What can hang from each mark:
D: C W
E: Y Z
W: D Q
Q: C W X
Z: C E
J: L X
Y: E
X: J
C: Z

Each row was made from one small tree. The marks that hang from a mark follow it in brackets, in alphabetical order. Every link used is in the known rows. Write each row's tree.
Known rows:
D[C[Z[E[Y]]] W[Q]]: [ 2.14  1.26  1.61  1.50 -1.65  1.90 -0.60 -3.29  0.51  0.07  0.77  1.69
 -0.89  4.52  1.13 -1.24  2.87  2.10 -0.69 -2.67  2.35  2.62]
W[D[C[Z]] Q[X]]: [ 3.77  0.94  2.36 -3.20 -2.31 -4.24 -3.23 -1.88  1.24 -1.91  1.01 -0.35
 -3.30  4.49  0.70 -2.00  1.27  0.58 -1.84 -2.26  0.49 -0.81]
D[C[Z] W]: [-0.15  1.26  1.45  2.11 -1.23  2.80  0.67 -1.64  1.94  1.01  0.48  2.43
 -1.48  2.70  1.56 -0.72  1.60 -0.66  0.27 -1.21  1.15  3.46]
Y[E[Z[C]]]: [-0.96 -1.01 -0.52  0.92  0.20 -0.46 -0.50 -0.53  0.16 -1.26  1.51  0.78
  1.43 -0.12  1.32 -0.44  1.55  1.68  2.95 -1.22  2.81 -2.15]
Q[C W[D] X]: [ 3.19 -2.54  3.16 -2.49  2.89 -5.22  0.58 -1.23  5.15 -1.77  1.84  1.08
 -2.24  3.30 -1.65  0.19  1.30  0.63  0.63  1.95 -1.92 -1.51]
Q[C[Z] W[D] X[J]]: [ 1.97 -1.40  2.50 -2.01  2.98 -3.70  1.03 -2.65  4.90 -1.85  1.42  1.44
 -2.61  4.21 -2.37 -2.68  2.70  0.42  0.93  2.28 -3.13 -0.77]
W[Q]: [ 2.53  0.00  0.17 -1.64 -1.47 -1.87 -1.31 -0.91 -1.50 -0.46 -0.15 -0.76
 -0.06  1.75  0.18 -1.36  0.72  1.99 -2.22 -0.75  0.11 -0.65]
D[C W]: [ 0.12  1.51  1.65  1.34 -1.66  1.18  0.71 -1.14 -0.06  0.79  0.06  2.54
 -0.97  1.91  0.92  1.52 -0.42 -0.44  0.08 -1.22  1.44  3.50]
Q[C[Z] W[D] X[J[L]]]: [ 2.10 -1.04  3.05 -1.91  3.39 -3.01  1.71 -2.97  5.15 -2.24  0.67  1.19
 -3.76  4.26 -2.46 -2.80  2.20  0.00  0.65  2.10 -2.40 -1.21]
Q[W]: [ 0.97 -0.44  0.26 -0.41  1.62 -0.49  2.15 -2.09  1.15 -0.04  1.61 -0.37
 -0.17  1.16 -0.26 -0.24  0.85  1.71  1.05  2.31 -0.78 -0.38]
J[L]: [ 0.12  0.80  1.12  0.20  0.79  1.62  1.62 -0.65  0.56 -0.88 -1.50 -0.68
 -2.32  0.16 -0.32 -0.40 -1.04 -0.74 -0.46 -0.35  1.38 -0.74]
E[Z]: [-0.91  1.21 -0.56  1.66  0.85 -0.32 -1.12 -0.55  0.05 -2.52  0.87  0.30
 -0.33  0.44  0.76 -0.38  0.47  0.07  2.04 -0.01  0.84 -1.43]
Z[C E[Y]]: [ 0.25 -1.66  0.54  1.30 -0.05  0.56  0.26 -2.71 -0.20 -3.15  1.16 -0.04
  1.91  1.11 -1.90  0.10  3.62  2.99  2.34 -3.91  5.20 -1.95]
Q[W[D[C[Z]]] X[J[L]]]: [ 1.38  1.13  2.20 -2.26  1.26 -2.57  1.67 -4.19  2.48 -1.89  1.34  0.14
 -3.32  2.98 -1.72 -1.07 -0.06  0.26  1.84  1.69 -1.12  0.09]
Y[E[Z]]: [-0.66 -0.19 -0.90  0.80  0.87 -0.27 -1.03 -0.15 -0.09 -0.24  1.39  0.52
  1.18 -0.05  1.76 -0.01  0.50  1.62  2.54 -0.23  1.41 -1.64]
Q[C[Z]]: [ 0.70 -2.53  1.39  0.87  1.28  0.48 -0.24  0.39  3.42 -0.30 -0.23  1.55
 -1.09  2.67  0.06 -3.05  2.93  0.09 -1.40 -0.27 -1.04 -0.61]
C[Z[E]]: [ 0.18 -0.35 -0.53  1.67  0.73  2.21  0.65 -1.65  1.85 -0.60  0.73 -0.63
 -0.57  0.59  0.40 -2.51  3.98  1.10  0.58 -1.27  1.12  0.10]
J[L X]: [ 0.38  2.19  0.11 -0.10  2.19  0.18  2.50  0.39  0.27 -1.38 -1.16 -1.28
 -3.62  1.10 -1.13 -0.91 -0.70 -0.60  0.18 -2.29  3.27 -0.25]
D[W[Q[C[Z] X[J]]]]: [ 2.18  0.77  1.42 -0.28  0.01 -0.95 -0.03 -1.05  1.04  0.30 -0.39  2.05
 -0.62  2.18 -0.94 -0.54  1.77 -0.12 -0.72  0.00 -0.66  1.79]
Y[E]: [-0.07 -1.01 -0.49 -0.35  0.19  0.00 -0.24  0.32 -0.22  1.52  0.83  0.28
  1.46 -0.28  1.23  0.27  0.19  1.58  1.10 -0.24  0.83 -0.60]
X[J]: [-1.26  1.83 -0.75 -0.42 -0.44 -0.29  0.79 -1.35 -3.07 -0.46 -1.19  0.79
  0.26  0.11 -1.73 -0.89 -0.99 -0.06  0.15  0.51 -1.31  0.99]
Q[X]: [ 0.98 -1.45  0.95 -1.12  0.53 -1.99 -1.05 -0.67  2.69 -0.05  1.04  0.38
 -0.06 -0.64 -0.92  0.77 -0.11 -0.18  1.36  0.41 -0.95  0.63]

Which tree is each row?
[ 3.83  0.98  2.68 -3.93 -0.53 -5.78 -1.84 -0.71 -0.25 -3.04 -1.07  0.04
 -3.32  4.01 -1.79 -1.25  0.01  0.02 -2.71 -1.30 -0.59 -1.99]
W[D Q[C X[J[L]]]]
[ 4.08  0.95  2.31 -2.78 -1.69 -3.70 -3.57 -2.50  1.01 -2.50  1.32 -0.56
 -2.71  5.27  0.22 -1.68  1.75  1.68 -1.29 -2.82  1.21 -1.17]
W[D[C[Z[E[Y]]]] Q[X]]
[ 1.50  0.88  1.32 -0.48  1.36 -0.65  0.96 -3.05  1.60 -1.48  2.19 -0.54
 -1.65  4.10  0.01 -0.83  1.78  1.94  1.18  0.46  0.84 -1.23]
Q[W[D[C[Z[E[Y]]]]]]
[ 2.48 -0.62  2.04 -1.86  1.28 -3.28  0.72 -3.47  4.05 -1.56  2.89 -0.30
 -2.25  2.58 -0.63  0.02  1.70  1.40  2.05  0.96 -0.23 -0.11]
Q[W[D[C[Z[E]]]] X]
[ 0.67  1.93  1.48 -0.38 -0.54 -0.44 -1.61 -1.12  0.57 -1.94  0.73 -0.07
 -2.52  3.84  0.68 -0.89  1.14 -0.17  0.04 -2.40  1.79 -1.06]
W[D[C[Z[E[Y]]]]]
[-1.30  0.25  0.36  2.19  1.57  1.25 -2.96 -1.86  1.03 -3.71  1.91  1.00
  1.61  3.01 -0.32 -1.09  1.82  1.36  3.87 -1.73  3.16 -3.73]
E[Y Z[C]]
[ 1.91  1.34  2.05 -0.57 -2.63 -1.18 -0.38 -2.66 -0.76  0.23  0.10  2.49
 -0.93  2.95  0.08  0.62 -0.34  0.76 -0.79 -1.31  0.55  3.66]
D[C W[Q[X[J]]]]
[ 3.10  2.10  2.35 -3.36 -2.34 -3.77 -2.20 -2.71 -0.08 -2.49 -0.06 -0.38
 -3.93  4.65 -0.29 -2.54  0.42  0.32 -1.91 -2.11  0.34 -0.59]
W[D[C[Z]] Q[X[J[L]]]]
[ 2.96 -2.71  3.07 -1.83  3.27 -3.54  0.36 -1.74  7.04 -1.48  2.23  1.04
 -2.71  4.08 -1.12 -2.10  3.40  0.37  0.72  1.85 -2.22 -1.55]
Q[C[Z] W[D] X]
[ 2.39  0.90  1.48 -0.64 -0.13 -1.83  0.07 -0.79  0.16  0.19 -0.58  2.00
 -0.30  1.91 -1.23  0.55  0.74  0.06 -0.88 -0.03 -0.58  1.87]
D[W[Q[C X[J]]]]
[ 4.50 -0.11  2.58 -3.73 -0.57 -6.17 -2.77  0.10  1.06 -2.48 -0.06 -0.07
 -2.68  3.91 -0.84 -0.79  0.89  0.32 -2.63 -1.42 -0.40 -2.21]
W[D Q[C X]]
[ 2.99  0.13  1.53  0.24  0.25 -1.06  0.07 -1.03  1.71  0.02  0.10  1.53
 -0.44  1.93 -0.62  0.09  2.62  0.68 -0.67 -0.81  0.54  1.62]
D[W[Q[C[Z[E]] X]]]
[ 2.14  0.54  2.15  0.40 -2.02  0.47 -0.80 -2.76  2.22  0.69  0.86  2.22
 -1.69  3.68  1.26 -1.19  2.08  0.60 -0.63 -1.52  0.73  3.30]
D[C[Z] W[Q[X]]]
[ 0.28 -0.25 -0.26  1.82  1.45  3.03 -0.59 -1.95  2.17 -0.50  1.14 -0.39
  0.20  2.00  0.12 -2.52  3.96  1.68  1.21 -1.39  1.22 -0.67]
C[Z[E[Y]]]
[ 3.76  0.86  2.00 -3.01 -0.92 -4.77 -2.03  0.65 -0.81 -2.45 -0.67 -0.37
 -2.60  4.28 -0.26 -1.31  0.93  0.41 -3.58 -1.72  0.25 -2.63]
W[D Q[C]]
[ 3.15  2.05  1.85 -2.97 -2.99 -4.00 -2.37 -0.97 -1.99 -2.09 -0.05 -0.75
 -2.92  4.37  0.83 -0.98 -0.16  0.84 -2.98 -2.51  1.31 -1.27]
W[D[C] Q]
[ 1.65 -3.06  1.62  0.35  2.91 -0.06  1.90 -1.73  4.62 -0.37  1.32  1.09
 -1.30  3.71 -0.24 -3.21  3.75  1.85 -0.32  2.11 -1.83 -0.98]
Q[C[Z] W]
[ 2.78 -4.34  2.75 -1.54  2.96 -3.78  0.93 -1.95  5.39 -0.71  1.88  1.57
 -0.74  2.54 -1.69 -0.19  1.62  1.88  0.76  2.43 -2.47 -0.36]
Q[C W X]
[ 2.53 -4.47  2.63 -0.82  3.37 -2.03  0.85 -2.43  7.29 -0.46  2.34  1.47
 -1.33  3.20 -1.12 -2.36  3.63  1.63  1.01  2.42 -2.68 -0.48]
Q[C[Z] W X]
[ 4.05 -2.88  1.74 -1.63 -0.13 -2.97 -1.78 -1.66  2.42 -1.21  0.58  0.34
 -0.91  2.96 -0.61 -2.52  3.22  2.57 -2.04 -1.31 -0.61 -0.58]
W[Q[C[Z[E]] X]]
[ 4.60 -0.28  2.33 -2.98 -0.27 -5.15 -2.44 -0.72  1.99 -2.80  0.34 -0.29
 -2.94  4.12 -0.59 -1.99  2.83  0.83 -2.35 -2.03  0.07 -2.17]
W[D Q[C[Z[E]] X]]
[ 2.23  1.03  1.81 -0.19  0.31 -0.52  0.56 -1.25  1.26  0.05 -0.87  1.78
 -1.25  2.21 -1.12 -0.71  1.35 -0.26 -0.93 -0.21 -0.21  1.68]
D[W[Q[C[Z] X[J[L]]]]]
[ 2.84  0.25  1.72 -0.47  0.01 -1.78 -0.22 -0.30  1.21  0.36 -0.21  1.84
 -0.34  1.79 -0.66  0.89  1.02  0.03 -0.94 -0.17 -0.07  1.59]
D[W[Q[C X]]]
[ 1.08 -2.59  1.34  1.38  1.92  0.93 -0.57 -0.49  3.06 -0.99  0.12  1.30
 -0.39  3.27 -0.51 -2.46  3.64  1.50 -0.75 -1.17  0.06 -1.00]
Q[C[Z[E[Y]]]]
[ 3.96  1.07  2.46 -3.78 -2.60 -5.35 -3.07 -1.51 -0.17 -2.18  0.72 -0.30
 -2.94  4.03  0.31 -0.43 -0.21  0.74 -1.96 -2.22  0.59 -0.83]
W[D[C] Q[X]]
[ 1.44  1.19  2.31 -2.70  1.07 -3.41  1.77 -3.98  1.61 -2.02  1.14  0.17
 -3.08  2.57 -2.04 -0.03 -1.03  0.36  1.72  1.77 -0.99  0.19]
Q[W[D[C]] X[J[L]]]
[ 1.27  0.70  1.74 -2.43  0.92 -3.37  0.92 -3.97  2.28 -1.51  2.02  0.45
 -2.24  2.94 -1.60 -0.90  0.58  0.60  2.10  1.86 -1.81  0.51]
Q[W[D[C[Z]]] X[J]]
[ 1.72  1.16  1.87  0.19 -2.21  0.52 -0.54 -3.16  1.10  0.54  0.54  2.42
 -1.50  3.67  0.64 -1.60  1.78  0.57 -0.61 -1.42  0.33  3.64]
D[C[Z] W[Q[X[J]]]]
